Each row was made from one small tree. The marks that hang from a mark follow it in brackets, in alphabetical order. Every link used is in the known rows. Write each row's tree.
Known rows
savak(nuro vuninol(zamagu(fodinar))): [ 57 -28  22   5  36  11 -16  12 -44  33  30 -19   2  54 -24  27  -1 -21]
nonifu(fodinar nese(zamagu) vuninol): [ 33 -29  -9   9  39  29  24 -32  12 -18  -6  28  18   8  29 -14 -14  -1]
savak(nuro(zamagu) vuninol): [ 25  17  20  12  19 -19  23  13 -35  -2   4 -54 -39  28 -38  14  12 -14]
nuro(nonifu zamagu(fodinar)): [ 44  66  -5   9   9  19   6  -8 -27   5  -4 -30 -39   7   5  -5   9 -23]
zamagu(fodinar): [ 14  -5  -3   2  14   7  -9 -17  -9  16   7  -1   9  19  17  -4  -2 -10]
nonifu(fodinar nese vuninol(zamagu)): [ 59 -43  -1  -4  33  55   6  25  -5 -20  11  57  32 -18   6 -12 -28   0]
nuro(nonifu(fodinar nese vuninol) zamagu): [ 52  35  -1   7  26  39  29   9 -13 -43  -5   6 -28 -27   9 -28  -9 -12]
nonifu(nese(zamagu)): [ 19  -7   4  -8  19  12  16   5  12   5 -17   3 -39  21  16   2   5   9]
nese(zamagu(fodinar)): [ 25   2 -12  10  24  11   0 -48  -1  29  -5  -9   7  44  25   8   2 -10]
savak(fodinar nuro(zamagu) vuninol): [ 10  21  39  13  -9 -21  16  15 -25  41 -23 -44 -48  -1 -36  23  21  -8]
nonifu(fodinar nese vuninol): [ 21 -38  -3   1  31  27  14   0   4 -32   6  35  19 -16  22 -26 -20   0]
savak(fodinar nese nuro(nonifu zamagu)): [  3  75   1  24 -37  -9  11  20  -4  17  19 -29 -36 -20 -32  23  -5 -26]
savak(fodinar nese(zamagu) vuninol): [-12  56 -13  17 -39 -28  16 -22  -4  57 -47 -42  -5  29   7  35  32  -3]
nuro(nonifu zamagu): [ 33  72   0   7  -3  14  15   9 -17 -11 -10 -30 -47 -13 -11  -2  11 -12]
nuro(nonifu(nese) zamagu): [ 39  58   9 -10   6  23  21  44 -13 -21 -17 -18 -85 -16  -4 -10  13  -3]
nonifu(fodinar): [ 10  -9 -10   7  14   6   5 -23  -1 -14  10  -9  19 -19   9  -8  -8  -9]
nuro(nonifu(nese vuninol) zamagu(fodinar)): [ 53  38   4   0  26  39  15  13 -21 -12  -8  14 -39  12  16 -24  -1 -13]
nonifu(fodinar nese(zamagu)): [ 31 -15  -7  -1  34  19  20 -20   9  -9  -7  -5 -19   0  25  -5  -2  -3]
nuro(nonifu(fodinar nese) zamagu): [ 51  48  -1  -3  19  30  26  22 -17 -37  -7 -26 -66 -36   5 -19   4 -15]
nuro(nonifu(fodinar nese)): [ 30  18   1  -6  22  25   3  14  -5 -30   9 -14 -46 -28  19 -17   2 -13]
nonifu(nese vuninol): [  9 -29   7  -7  17  19  10  22   6 -16  -3  43  -1   5  13 -18 -12  10]
vuninol(zamagu(fodinar)): [ 52 -13  -1  -2  15  36 -17   9 -17  28  11  21  22  17   2  12 -11  -9]

Write each row's tree
[ 45  12  -1   5  38  38   5 -25  -4   8  -3  20 -19  44  39  -9  -1 -12]	nuro(nonifu(nese(zamagu(fodinar)) vuninol))
[-16  40 -20  17 -42 -11  12 -22  22  49 -25  -4  13   5  10  29   4  -3]	savak(fodinar nese(zamagu))
[ 52  53   7 -10  19  31  12  27 -23  -6 -10 -19 -76   5  12 -15  10 -13]	nuro(nonifu(nese) zamagu(fodinar))
[ 66 -17  14  19  40  44 -23   0 -25   9  62  37  30  33 -14  11 -31 -29]	savak(nuro(nonifu(vuninol(zamagu(fodinar)))))
[ 17  17 -19  27  19 -26   9 -38 -23  27  29 -56  10  88   1  32   2 -30]	savak(nese(zamagu(fodinar)) nuro vuninol)
[ 32 -14  17   3  40  16  -2  17  -5 -37  53 -16 -49 -15  -3  -7 -15 -24]	savak(nuro(nonifu(fodinar nese)))
[ 34 -26  -3   3  39  30  11 -27   4  14  -8  35   9  49  37 -10  -9   0]	nonifu(nese(zamagu(fodinar)) vuninol)
[ 34 -11  20  12  44  22   8  -5   7 -14  34  16 -31  35   0   5 -16 -13]	savak(nuro(nonifu(nese(zamagu) vuninol)))
[ 12  16 -28  37  15   5   4 -26  -2 -42  73  -2  46   4  -5   1 -39 -40]	savak(nese nuro(nonifu(fodinar vuninol)))
[ 44  63 -11  15   9  21  21 -12 -20 -28  -3 -38 -27 -35  -3 -11   2 -23]	nuro(nonifu(fodinar) zamagu)
[ 14  42  -4   4 -48  -2  -1  34 -22  57 -32 -12  11   3 -16  38  18  -2]	savak(fodinar nese vuninol(zamagu))
[ 72  -2   8  -7  31  63 -14  33 -22   6  13  50  -6  19  15  -6 -13  -8]	nuro(nonifu(nese vuninol(zamagu(fodinar))))
[-13  58  11  20 -31 -33  -6  13 -19  33  13 -53 -32  13 -20  32  20 -24]	savak(fodinar nese nuro(nonifu) vuninol)
[  4  52 -32  17 -11 -24  22 -25 -15  17 -21 -53   4  56   4  28  21  -8]	savak(nese(zamagu) vuninol)
[ 52 -29  -9  13  23  47   2  -9  -8 -11  15  46  71 -16  -2  -3 -29  -8]	nonifu(fodinar vuninol(zamagu))
[ 33  18   4   3  26  29  13  -7   5  -8  -8  19 -28  24  23  -7   1  -2]	nuro(nonifu(nese(zamagu) vuninol))
[ 20  11   9  -5  16  26   2  24  -2 -22   2  27 -29   0  14 -19  -2   0]	nuro(nonifu(nese vuninol))
[ 45 -23  25   4  24   3  -6  31 -36  17  25 -19  -7  33 -39  31   1 -12]	savak(nuro vuninol(zamagu))
[ 61 -40   6  -9  31  56  -7  32 -12  11   8  66  21  23  13  -6 -22   1]	nonifu(nese vuninol(zamagu(fodinar)))
[ -3  51   5  20 -35 -33  22  21 -22  31  -9 -49 -27  10 -38  31  12 -16]	savak(fodinar nese nuro(zamagu) vuninol)
[ 57   3   6  -3  18  19 -11  10 -45  40 -13 -17   6  42   0  18  16 -10]	savak(vuninol(zamagu(fodinar)))
[ 29  11  27  -4 -22   8  -7  29 -27  64 -44  -4 -11  -5 -15  30  29   6]	savak(fodinar vuninol(zamagu))
[ 44  27   1  -3  32  28  -1 -13  -5  16  -3 -13 -57  37  36  -1  11 -12]	nuro(nonifu(nese(zamagu(fodinar))))
[ 32  65 -20  24   1   1   7   0 -24  -9  51 -41 -20  27 -17  11 -19 -41]	savak(nese nuro(nonifu zamagu(fodinar)))
[-16  29   4  30 -27  -6  -6  -2   9  15  39  18  19  -3 -14  16 -21 -23]	savak(fodinar nese nuro(nonifu(vuninol)))
[ 71  -3   1   0  30  61   1  26 -13 -26  16  41   5 -22   9 -12 -19 -10]	nuro(nonifu(fodinar nese vuninol(zamagu)))
[ 57  17  28  10  22  10 -14  30 -43  11  31 -34 -33  29 -38  30   8 -22]	savak(nuro(nonifu) vuninol(zamagu))
[ -9  13  -9  17  -3 -36   7   9 -22  -1  33 -47   1  45 -25  25  -2 -19]	savak(nese nuro vuninol)
[ 47  53  -6  18  17  30  11 -21 -24  -2  -3   1  -1  14   9 -16  -4 -21]	nuro(nonifu(vuninol) zamagu(fodinar))
[ 19  26 -21  21   3  -5  14  -1 -16  -5  46 -22   7  32 -19  12 -27 -31]	savak(nese nuro(zamagu(fodinar)))
